Known rows, with every step that occurs
dena, dutiga, nubis, sekug: [  0  10  -2 -11  -4 -17   6   3  -8   4  -4   3   6 -21  12 -27   4  10
   8  18  -7   0   8 -21]
sekug, nubis, ralin, dena, voge: [-23  -3 -12   6  29   2   9 -29  12  33 -17 -31  17  18 -24 -16 -15  11
  17   7 -11  -7  26  16]
ralin, dena, voge: [ -4  -6  -7   9  22  -1   3 -18   3  22  -9 -12  17  27  -6   0 -17   6
  11  21  13   6  12  17]
ralin, dena: [ -7  -1 -11   3   4  -2  -4 -10  -4   8   1   6  16   5 -11  -7 -26   4
  14  12  13  -8   8  13]
sekug, dena, gadeb, nubis, dutiga: [ 20  40  12 -14   1  -9  18  11  -9  -6  -8 -14   3 -12   7  16  -7   2
  36  -2  18 -17  -9 -24]
sekug, nubis, ralin, dena: [-23   0 -18  -3  15   1   4 -21   7  20  -6 -12  15  -7 -29 -22 -28   9
  19   0 -11 -19  22  12]
sekug, nubis, gadeb: [  5  10  -5  -9  -1  23  18 -21 -11  12 -19 -10   2 -17 -19 -24  -4 -13
  34   7  -1  -9 -11 -19]
dutiga, nubis, ralin, dena, gadeb: [-16  12 -14  -9   5 -15   0   7   8  -3   1  -9  18  -2 -11  -7 -30  12
  -8  18 -17 -23  11  22]
nubis, sekug, dena, voge: [ 24  24  11  12  18  -8  10 -26 -11  20  -5 -24  -4  20   5 -24  17   6
  18  11  15  13  28 -30]
sekug, dena, ralin: [ 23  16  -2   1  21   8  -5 -17 -15   6  -2  12 -12  14  -3  -7  10 -11
   2  -1  -4  -9  23  -5]
dena, gadeb, nubis: [ 15  12   3 -11  -5   1   1   7  -2  -2  -5 -11   7 -10  -4   9 -16   1
  10  12   2 -19 -19   1]
nubis, dutiga: [  0  14  15 -16  -8   2  10  -5 -16   0 -16  18  18 -15   4  -1  -6 -14
  32  -4  -1   3   0  -6]
dena, voge: [  7  -3   7  -3  17   5   5 -17  -8  17 -18  -3  11  16  -4   0   0  -5
   6   9  -8  12   7   1]
dutiga, nubis: [  3   1  -8 -17  -2  -1   6  12  -8   1  -1   8  13  -4   5  -9   1   0
   2   3  -4 -13   2  -6]
dutiga, nubis, gadeb, dena, ralin: [  3  22  -5  -7   2  30  21  -6  -9  -9  -6   6 -12  11  25   4  22 -22
   4   9   1 -18  -5   6]
dutiga, nubis, sekug: [  8  12  -1  -8 -12  -5   6   5  -6   6   9 -10  10 -12  11 -30  14   4
  11  12   8  -8   9 -19]
dutiga, nubis, ralin, dena: [-23   2 -21  -6  16 -10   7   2   5   3   4  -2  16   2 -10 -13 -24  13
  -7   2 -12 -21  21  17]
dutiga, nubis, ralin: [-12   6  -7 -19  11  -3   8   3  -3  -5  -3   7  12  -9  -7 -17  -8   2
 -12  -9 -32 -17  16   0]
sekug, dena, dutiga, nubis: [ 10  14 -15 -17  19 -19   8   5 -18  -8  -9  14  -1  -6   6  -5  -6  11
   4   3  -8  -4  13 -26]
ralin, dena, dutiga: [-12  -3 -11  -2  12 -13  -5 -12  -7   5 -13  18  11  -5 -13  -4 -38   9
  11  19   0   1   6  11]
dena, gadeb: [ 14  12   7 -13 -12   0  -8  -6 -11  -5 -14   8  11  -9 -13  -2 -15  -8
   5  19 -10  -3  -8   5]

Rows
[ -6  20   5 -11   2  12  22 -26 -21 -20 -30  22  -4  -9   3   3 -17 -13
  16   6  -8   6 -11  -8] : nubis, gadeb, dena, dutiga
[-26  -1 -11  -6  21 -15  -1 -23  -1   0 -17  18  11 -10 -22 -12 -46  11
  -4   6 -27  -3  21  19] : nubis, ralin, dena, dutiga
[ 20  30  -4  -2   3 -14  10   4 -11   5  12 -15  -2  -4  12 -31  18  11
  15   5  18 -10  24 -38] : dutiga, nubis, sekug, dena
[ 14  14  -4 -12  18 -15   2 -17 -21  -5 -18  20  -5  -7  -8  -7 -17   3
  10   0  -9   6  16 -23] : sekug, dena, dutiga
[ -6  18   0 -11 -11 -12  11  -3 -12  -8  -2   7   4 -10  25 -12  12  10
  13  10   5   2  10 -16] : gadeb, dena, dutiga, nubis, sekug
[ 24  25   5  11  26  -7  21 -12  -2  22   5 -42  -7  17  11 -11  17  16
  22   4  29  -4  13 -33] : gadeb, nubis, sekug, dena, voge
[-18   2  -9 -24  17 -14   5  -1  -5 -10 -17  21   9 -17  -6 -14 -17   4
 -15  -2 -45  -7  14  -3] : dena, dutiga, nubis, ralin
[-14   8 -20  -7  12  -7  22   1  -2  -2 -12   4   5  -7  -1  -8 -29   7
   9  25   4  -8 -11  -2] : ralin, dena, dutiga, nubis, gadeb
[  3   9   3  -5   3  22  -5 -21 -12  -3  -6  20  -5  16  13   8  14 -20
   6   0  -3  -7   9  20] : gadeb, dena, ralin
[ 28  27   5   9   9   3  -4 -22 -12  12   5  -3 -18   6   5 -27  24  -7
  11   9   9  -7  31 -18] : nubis, sekug, dena, ralin
[  3  22  -3   9 -12 -12   2   4  10  15  14 -35   8  -6   0 -10 -21  19
  23  31  34 -21  -4   4] : ralin, dena, gadeb, nubis, sekug
[ -9   5  -3 -12  16   3  12  -5   0   2  -6  -3   6 -14 -14  -5 -19   3
  -3 -17 -18 -25   5   2] : gadeb, nubis, ralin
[-28  -2 -19  -6  19  -9   0 -24   4  14 -21  -1  11 -15 -29 -20 -37  14
  17   4 -24 -10  21  10] : sekug, nubis, ralin, dena, dutiga
[-20   3 -14  -1  23  -5   9  -5   9   9   6 -13  10  -3 -15  -2 -36  14
   2  -8   2 -31   9  17] : gadeb, nubis, ralin, dena
[  5  21   8  -1   4  36  12 -28 -15  -8 -13  12 -14  10   9   3  10 -27
   9   5  -1  -8  -4  10] : nubis, gadeb, dena, ralin
[ -2  14  12 -17   0   1  19   8  -6   4  -9  -3  13 -19  11  10  -6  -5
  34 -11  13 -17 -13 -10] : gadeb, nubis, dutiga
[ 16  28   0  -1  14 -19  13  -7 -11   7  -2 -12 -12 -17   5 -16  -5  17
  21   2  15  -8  11 -38] : gadeb, nubis, sekug, dena, dutiga
[-13   9 -15   1   0 -22   4   3   1  11   6  -5  10  -9  10 -24 -12  22
  13  28  15  -6  12  -6] : ralin, dena, dutiga, nubis, sekug
[ -6  17 -12 -20  30 -22  12  -2 -11 -12 -13  13  -3 -10  -8 -12 -14  11
 -11 -11 -36  -7  25 -19] : sekug, dena, dutiga, nubis, ralin
[ -1  11   8 -20 -10   7  13  -7 -10  14 -20  -2  18 -20  -3 -10   4 -10
  55  -5  -1  -5   0 -15] : sekug, nubis, dutiga
[-27   0 -15  -6  27 -14   8  -9   8   2  -9  -1   7 -12 -14   1 -47  19
  -2   0 -13 -20   6  14] : gadeb, nubis, ralin, dena, dutiga
[ 30  39  10   0 -10 -12  -3 -15 -14   1   0 -14  -4  -9  -7 -25   0   4
  18  19  11   0  15 -27] : nubis, sekug, dena, gadeb
[-15  -4 -24  -7  11 -18   1  11  -2   2  -3  11  16  -2   3  -2 -28  16
   5  19   3  -7   5   7] : ralin, dena, dutiga, nubis
[ -4  -1 -10 -20   5 -11   2   7 -10  -6 -13  19  11 -12   4  -6  -9   5
   1   9 -18  -4   0  -8] : dena, dutiga, nubis
[-11   8 -11 -20  -1  -6  10   1 -16 -16 -13  21   7  -2  19   8  -1   3
   5   1  -7  -1   1  -2] : gadeb, dena, dutiga, nubis
